Known rows, with every step that occurs
A -> H -> T: [-20.6  24.1  11.8  -0.5 -14.5   4.0  19.8 -10.8  -9.3 -18.5 -13.9  32.9
 -14.4  -1.1  -5.7  21.2  19.4   5.6  -9.3   4.0  -1.7   8.1]
K -> H -> T -> C -> S: [-34.0  24.3  17.8 -15.3  -7.1   6.4  28.3  -2.4  19.4 -22.8 -27.3   7.3
  14.2   3.7  10.2   9.8  45.1  -7.1  -9.2   9.3 -19.8  -1.0]
E -> A -> K -> H: [ 31.5  67.4   9.2 -12.2 -13.2 -10.8   0.5 -14.8  63.0   3.1  10.8  -8.8
  30.6 -12.4  12.4  22.5  11.3   4.8  32.9   9.0  14.7 -20.0]
E -> A -> H: [ 17.7  43.8  27.9  -2.2 -32.1  -9.1  13.3  -0.1  21.9  15.1  15.2  -0.5
   9.1   4.2  -5.9   8.3  21.1  -1.3   7.3  -8.1  22.3 -10.6]
E -> A -> K -> H -> T -> C -> S: [ -9.9  59.6  14.7 -18.1  -2.0   0.9  14.8  -8.1  47.2 -23.6 -31.8   1.6
  38.0  -2.3  25.7  33.6  56.2  -2.2   9.3  -4.2  -6.6  -7.4]
K -> A -> H: [ -6.9  27.5  20.7  -4.4 -23.3  -8.8   5.1   5.4   8.6  14.2   4.0   5.5
 -11.1   6.6 -14.5 -14.3   5.2   3.6  -3.7   2.8  -7.9  -4.9]
C -> S -> E: [-13.8 -15.4  24.2   1.6  -6.2  -4.3   8.0   4.3  13.7  13.6 -15.2   9.8
  42.3  15.0 -13.2  10.2  20.0 -33.2 -23.4   0.7  -2.3  13.8]
S -> E -> A -> H -> K: [ 34.0  31.4  20.8  18.4 -48.5   4.6   4.7   1.5  30.8  24.1  20.1   3.9
  25.1  -7.2   3.2   3.6  36.8   5.9  -5.4 -12.0  16.1   5.3]
K -> A -> H -> E -> S -> C: [-22.4   6.1   7.6   2.2   4.2  -4.0  -9.7   8.7  12.6   2.6  27.6   1.3
  16.2 -10.9 -26.6   9.6  20.6  21.2 -37.2 -33.8  -2.5 -32.4]
A -> K -> H -> C -> T: [-28.8  37.2  -9.5 -22.3  -8.7  12.1  19.3  -9.6  28.4  10.7  -4.1  10.7
  -6.8 -14.6  15.6  25.6  20.3  13.2  44.1  -8.4  20.4   8.0]
E -> A -> K -> H -> T: [ 12.0  64.2  -0.8 -15.3   1.3   7.7   0.6 -17.7  44.0 -25.8  -9.9  14.9
  26.5 -20.8  13.1  39.8  22.4  17.8  21.7  11.6   4.2 -11.0]
T -> H -> K -> A: [  8.9   9.7  -6.5   2.4  -8.8  23.9  -3.2  17.8  13.6   8.9   2.9   3.9
 -10.1 -13.1  13.2 -16.8   9.8  33.0   4.4   4.5 -28.6  10.6]
T -> C -> S: [-22.5   3.4  16.5  -6.1  -3.6  -4.3  16.3   6.0   8.8  -3.4 -24.1  -7.5
  11.9  15.4  13.0  -2.1  36.5 -18.1 -10.9  -9.6 -12.3   3.1]
H -> T: [-16.3   3.6 -10.2  -4.5  12.1  16.8  -1.4  -5.6 -12.7 -27.9 -21.2  22.9
  -1.2 -10.1   1.5  21.3  12.0  14.1  -9.4   3.7  -9.3   6.3]
E -> A -> K -> H -> C -> T: [-10.3  53.8  -7.0 -26.3 -10.6  18.5  11.8  -2.9  43.0  14.8   3.2  -1.0
  13.7 -19.3  18.9  31.7  30.2  19.3  50.1 -14.9  32.9   1.1]
E -> S -> C -> T -> H -> K -> A: [-10.1  -3.8 -14.5  20.5   3.0  33.7   5.6  20.3   9.6  -2.3  10.8  -0.3
   5.2  -7.2 -10.2   5.0  35.8  37.4  -5.3 -28.3 -15.6   9.2]
S -> E: [ 12.1  -1.2   4.3   0.6  -9.8  -0.2   2.3  -0.9   9.6   7.2  -8.4   9.2
  24.4  -3.9 -11.1   3.3   9.5 -25.4 -24.0   9.2   4.3  12.6]
H -> T -> C -> S -> E: [-21.2   3.9  10.3 -10.1  -4.4   9.5  17.4   1.5   9.0 -16.1 -44.4  18.5
  33.4   4.0   1.7  15.8  51.4 -33.2 -40.6   1.4 -11.8  20.9]
H -> C: [-21.5   1.8   1.4 -16.9   0.8  10.1   0.0  -0.2   2.7  20.1   9.5   6.7
  -3.9 -12.6  23.8   4.1   2.0  17.8   6.8  -2.6  10.9  -2.1]
S -> C: [ -0.3  -6.4  -4.7   7.2  18.9   1.5   3.2  11.6   8.6 -15.2   9.1  -4.9
  11.1 -10.3 -20.6   0.3  12.1  -7.1 -18.9  -8.9  19.2 -10.9]
C -> T -> H -> K -> A: [ -2.1   7.5 -17.4   1.2  -9.6  36.9   5.1  22.7   6.3   4.7  -8.4   6.3
 -17.6  -9.6   3.4  -8.7  23.5  33.7  14.9  -9.2 -22.7  24.4]
K -> H -> T: [-13.5  25.6   1.3 -11.0  -3.4  13.2  13.8 -11.0  14.9 -24.7  -4.2  19.1
   1.9 -14.5  -2.7  15.2  12.4  14.0   1.3  25.1  -9.9  -3.6]
E -> S -> C: [ -8.2 -14.8   4.5  25.3  14.4  -2.8   0.4  -2.4   5.4 -11.8  24.4  -7.4
  28.9   2.9 -19.7  16.9  17.1   4.8 -28.1 -26.2  10.1 -20.6]
K -> A -> H -> T -> C: [-15.4  49.5   2.6 -15.6 -16.8   8.4  14.3   0.4  -1.3 -26.2 -32.2  13.6
 -19.0 -10.2   7.1  -4.8  43.2   2.5 -25.3   2.1 -16.4   7.1]
A -> H: [ -6.3  24.1  24.9   5.4 -30.4 -15.0  22.8  -7.1   2.9   8.5   8.6  11.5
 -14.9   8.3  -7.2   0.2   8.9  -9.2   0.5   0.1   7.2   0.9]
C -> S: [-27.4 -14.7  22.0   1.1   3.7  -3.0   6.6   6.6   5.1   7.2  -8.8   0.6
  21.1  21.6  -2.7   7.7  10.5  -8.5   0.2  -9.5 -10.1  -0.1]

Rows
[-12.2   3.7 -12.3  -1.7   7.0  24.0  47.8  17.2   1.7 -17.3 -13.1  15.4
 -16.6 -10.3 -21.2  14.7  35.7  -9.9   1.8 -11.4  18.4  25.9]
S -> C -> T -> H
[ -2.5  53.3  -3.8 -26.3 -18.6  16.8  13.7  -3.4  51.5  19.8  -2.7   8.3
  30.2 -22.8   9.3  33.2  37.4   0.2  32.0  -9.7  36.7  11.4]
S -> E -> A -> K -> H -> C -> T
[-30.7   1.1 -12.6   0.0   4.0  13.8  15.0   6.2  16.4 -10.7  18.5  -1.1
  14.5 -13.6 -30.0  25.8  34.7  17.0  -6.1 -32.1  10.8 -14.4]
K -> H -> E -> S -> C -> T
[ 15.1  21.1  -9.5 -27.8   3.0  11.2 -22.0  13.9  21.1  11.0   9.2  -7.9
  21.9 -26.0   6.1  12.7  14.6  23.9   0.5 -21.2   7.5 -17.9]
H -> E -> A
[ 26.8  43.1  31.6  -0.9 -41.0  -8.5  16.9  -1.6  29.0  21.7   9.4   7.2
  28.6  -0.7 -16.1  10.0  29.2 -22.8 -12.7  -2.4  26.7   1.4]
S -> E -> A -> H
[-14.9  42.1  14.6 -12.9 -10.1  -4.8  22.5 -15.4  41.6 -18.7 -42.1  21.0
  40.5  -3.1  11.3  27.8  52.5 -35.6 -18.8  11.8 -10.2  14.3]
A -> K -> H -> T -> C -> S -> E
[ 18.3  55.7  28.5 -10.1 -15.9 -13.8   7.6  -9.6  73.1  13.5   1.4  -1.3
  62.8  -0.8   2.0  30.1  26.7 -19.8  16.4   7.5  11.6 -11.1]
C -> S -> E -> A -> K -> H
[  4.3  45.9  20.3 -19.0  -3.9   3.2  12.0  -2.2  53.9  27.3 -17.4  18.4
  50.2  -9.2  30.1  45.3  37.5 -12.7  13.3  -9.0  18.6  13.9]
T -> H -> C -> S -> E -> A -> K
[-28.9  -2.3  -9.6  -6.4  -4.6  16.6  20.0  -3.5  -8.1   5.4  -0.4  16.9
  -7.6  -4.9   1.6  35.8  28.0  24.6  -0.6 -28.0 -15.5  11.4]
C -> T -> H -> E -> S
[-19.5  12.9   6.4 -22.1  -5.2  17.2  28.7   1.4   6.3  21.3   4.1  21.7
 -20.7 -18.5  27.7   7.3  10.3  11.7  11.1  10.0   6.8  14.1]
T -> H -> C
[-21.9  40.1  27.9 -11.2 -17.7   3.6  26.4   2.5  14.8 -13.0 -28.3   7.6
  20.4   8.7   9.7  21.2  61.8  -8.7 -11.8 -15.2  -2.4   2.1]
E -> A -> H -> T -> C -> S
[ -6.7  47.9  -4.6  -9.5   4.8   3.9   8.2 -22.2  28.3 -31.2 -16.4  26.0
   5.9 -17.0  10.9  34.0  13.3  11.9  15.0  17.3  -7.2  -2.9]
A -> K -> H -> T
[ 13.0   8.1  24.9  -6.2  -9.7   2.2  -4.5  11.1  33.5  19.6  -3.9  -5.4
  65.7   7.8  -9.3  18.0  30.7 -20.9 -13.7  -8.5  13.4   0.4]
C -> S -> E -> A
[ 36.0  21.2   6.1  -6.5 -12.0   7.2  -8.1   5.7  29.3  14.1   2.6  -6.0
  49.4  -9.2  -8.9  11.4  22.8 -14.7 -14.8  -2.4  21.5   1.8]
S -> E -> A
[-15.0  -7.2  -2.5   3.2  16.1   7.4  12.3   5.1   9.9  -7.1  19.1   9.7
   9.4 -19.3 -11.7  25.1  25.8  13.9 -31.2 -24.4  -0.3 -14.2]
T -> H -> E -> S -> C
[ 12.1  62.0  13.2 -27.1 -17.3   0.4   1.6 -12.4  64.1  28.6  13.8   5.6
  39.7 -27.3  26.9  24.7  20.1   1.5  19.7  10.9  29.4 -10.1]
S -> E -> A -> K -> H -> C
[ 15.6  24.0  20.4 -10.7 -14.8   1.6   5.2  11.5  35.7  12.3 -17.4 -13.5
  57.9   2.8   3.4  10.9  52.6 -30.2 -22.6 -10.7  10.3   3.5]
T -> C -> S -> E -> A
[ 16.1  37.3  32.8  13.4 -53.0   2.6  18.0   6.9  37.7  20.4   2.8  -2.7
  32.9   4.9  13.2   0.6  64.7  -8.4 -14.4 -21.8   6.1   6.9]
T -> C -> S -> E -> A -> H -> K
[-45.0  -4.7  27.0 -17.0   0.2  11.9  32.4   7.7  12.4  27.5  -4.9  20.0
   2.7   6.6  23.1  15.2  19.4   3.7  10.3   0.3  -3.9  12.5]
T -> H -> C -> S
[ -0.6  27.4  34.2 -24.7 -20.5   6.2   8.5   6.6  57.0  37.7  14.2  -3.1
  64.6  -6.7   3.0  15.6  31.3  -8.6  -0.1   5.7  22.0  -8.4]
K -> H -> C -> S -> E -> A
[ 16.9  81.3  -6.9 -22.1  -6.8   6.0  10.1 -14.9  43.3 -34.7 -25.9   0.6
  16.5 -27.1  29.3  24.6  48.3   4.1   5.7   8.5   2.0  -7.0]
E -> A -> K -> H -> T -> C
[ -0.3  -2.6 -19.7  18.4  -5.0  34.0  31.9  19.8   6.3 -11.7   1.3  12.1
 -16.5 -15.7  -2.3   7.6  42.1  14.6   8.5 -21.7   8.0  25.8]
S -> C -> T -> H -> K
[-31.5 -17.9 -21.3   5.0  15.9  17.7   2.6  10.0  -6.3 -12.9   6.3   0.9
  11.0  -9.4 -28.0  29.3  34.3  16.9 -14.1 -50.0  10.9  -5.9]
H -> E -> S -> C -> T
[-10.9   1.0  19.8  -4.6 -13.7  -5.0  17.2   4.4  16.9   6.3 -29.8   1.7
  34.5  10.5   0.3   1.6  42.5 -42.6 -34.4  -1.5  -5.5  16.2]
T -> C -> S -> E
[-15.7  -9.2 -19.3   5.1  15.8  18.3  15.0  18.9  -3.2 -20.3  -7.3  -0.1
   0.2  -6.2 -30.6   9.4  28.9  -7.0  -2.1 -28.6  26.4  10.3]
S -> C -> T
[-15.7   2.0   1.8   1.7   7.0  -2.3   0.7  -2.1  26.7  -4.1  35.7  -4.6
  25.8 -18.5 -18.5  17.2  19.0  19.1 -24.1 -17.0   3.1 -36.1]
K -> H -> E -> S -> C
[-24.1  20.7 -19.3   1.6  10.4   5.9   9.1  -5.2  27.8 -15.4   6.9   3.4
  17.1 -14.9 -17.1  41.8  36.2  13.9   6.3 -38.8  13.4 -12.1]
A -> K -> H -> E -> S -> C -> T
[ 10.8  53.6   3.6 -11.2   4.0   2.4  -2.8  -6.8  41.5 -18.8 -45.6  10.7
  56.0  -7.7  22.0  46.9  59.5 -21.0 -12.0 -15.3   5.6  10.8]
H -> T -> C -> S -> E -> A -> K
[ -0.6   1.6 -15.8  13.1 -18.9  33.2  30.0  10.3  -0.1  -0.1  -5.5  15.5
 -23.5  -8.8  12.3   8.6  32.2  21.3  20.5 -12.4  -6.9  36.2]
C -> T -> H -> K
[ 38.6  66.7  13.1 -10.7 -19.8 -11.4   2.2 -15.1  68.7   8.8   5.0  -3.2
  48.9 -15.1   3.7  24.7  19.6 -14.1  15.2  14.7  18.3  -9.0]
S -> E -> A -> K -> H
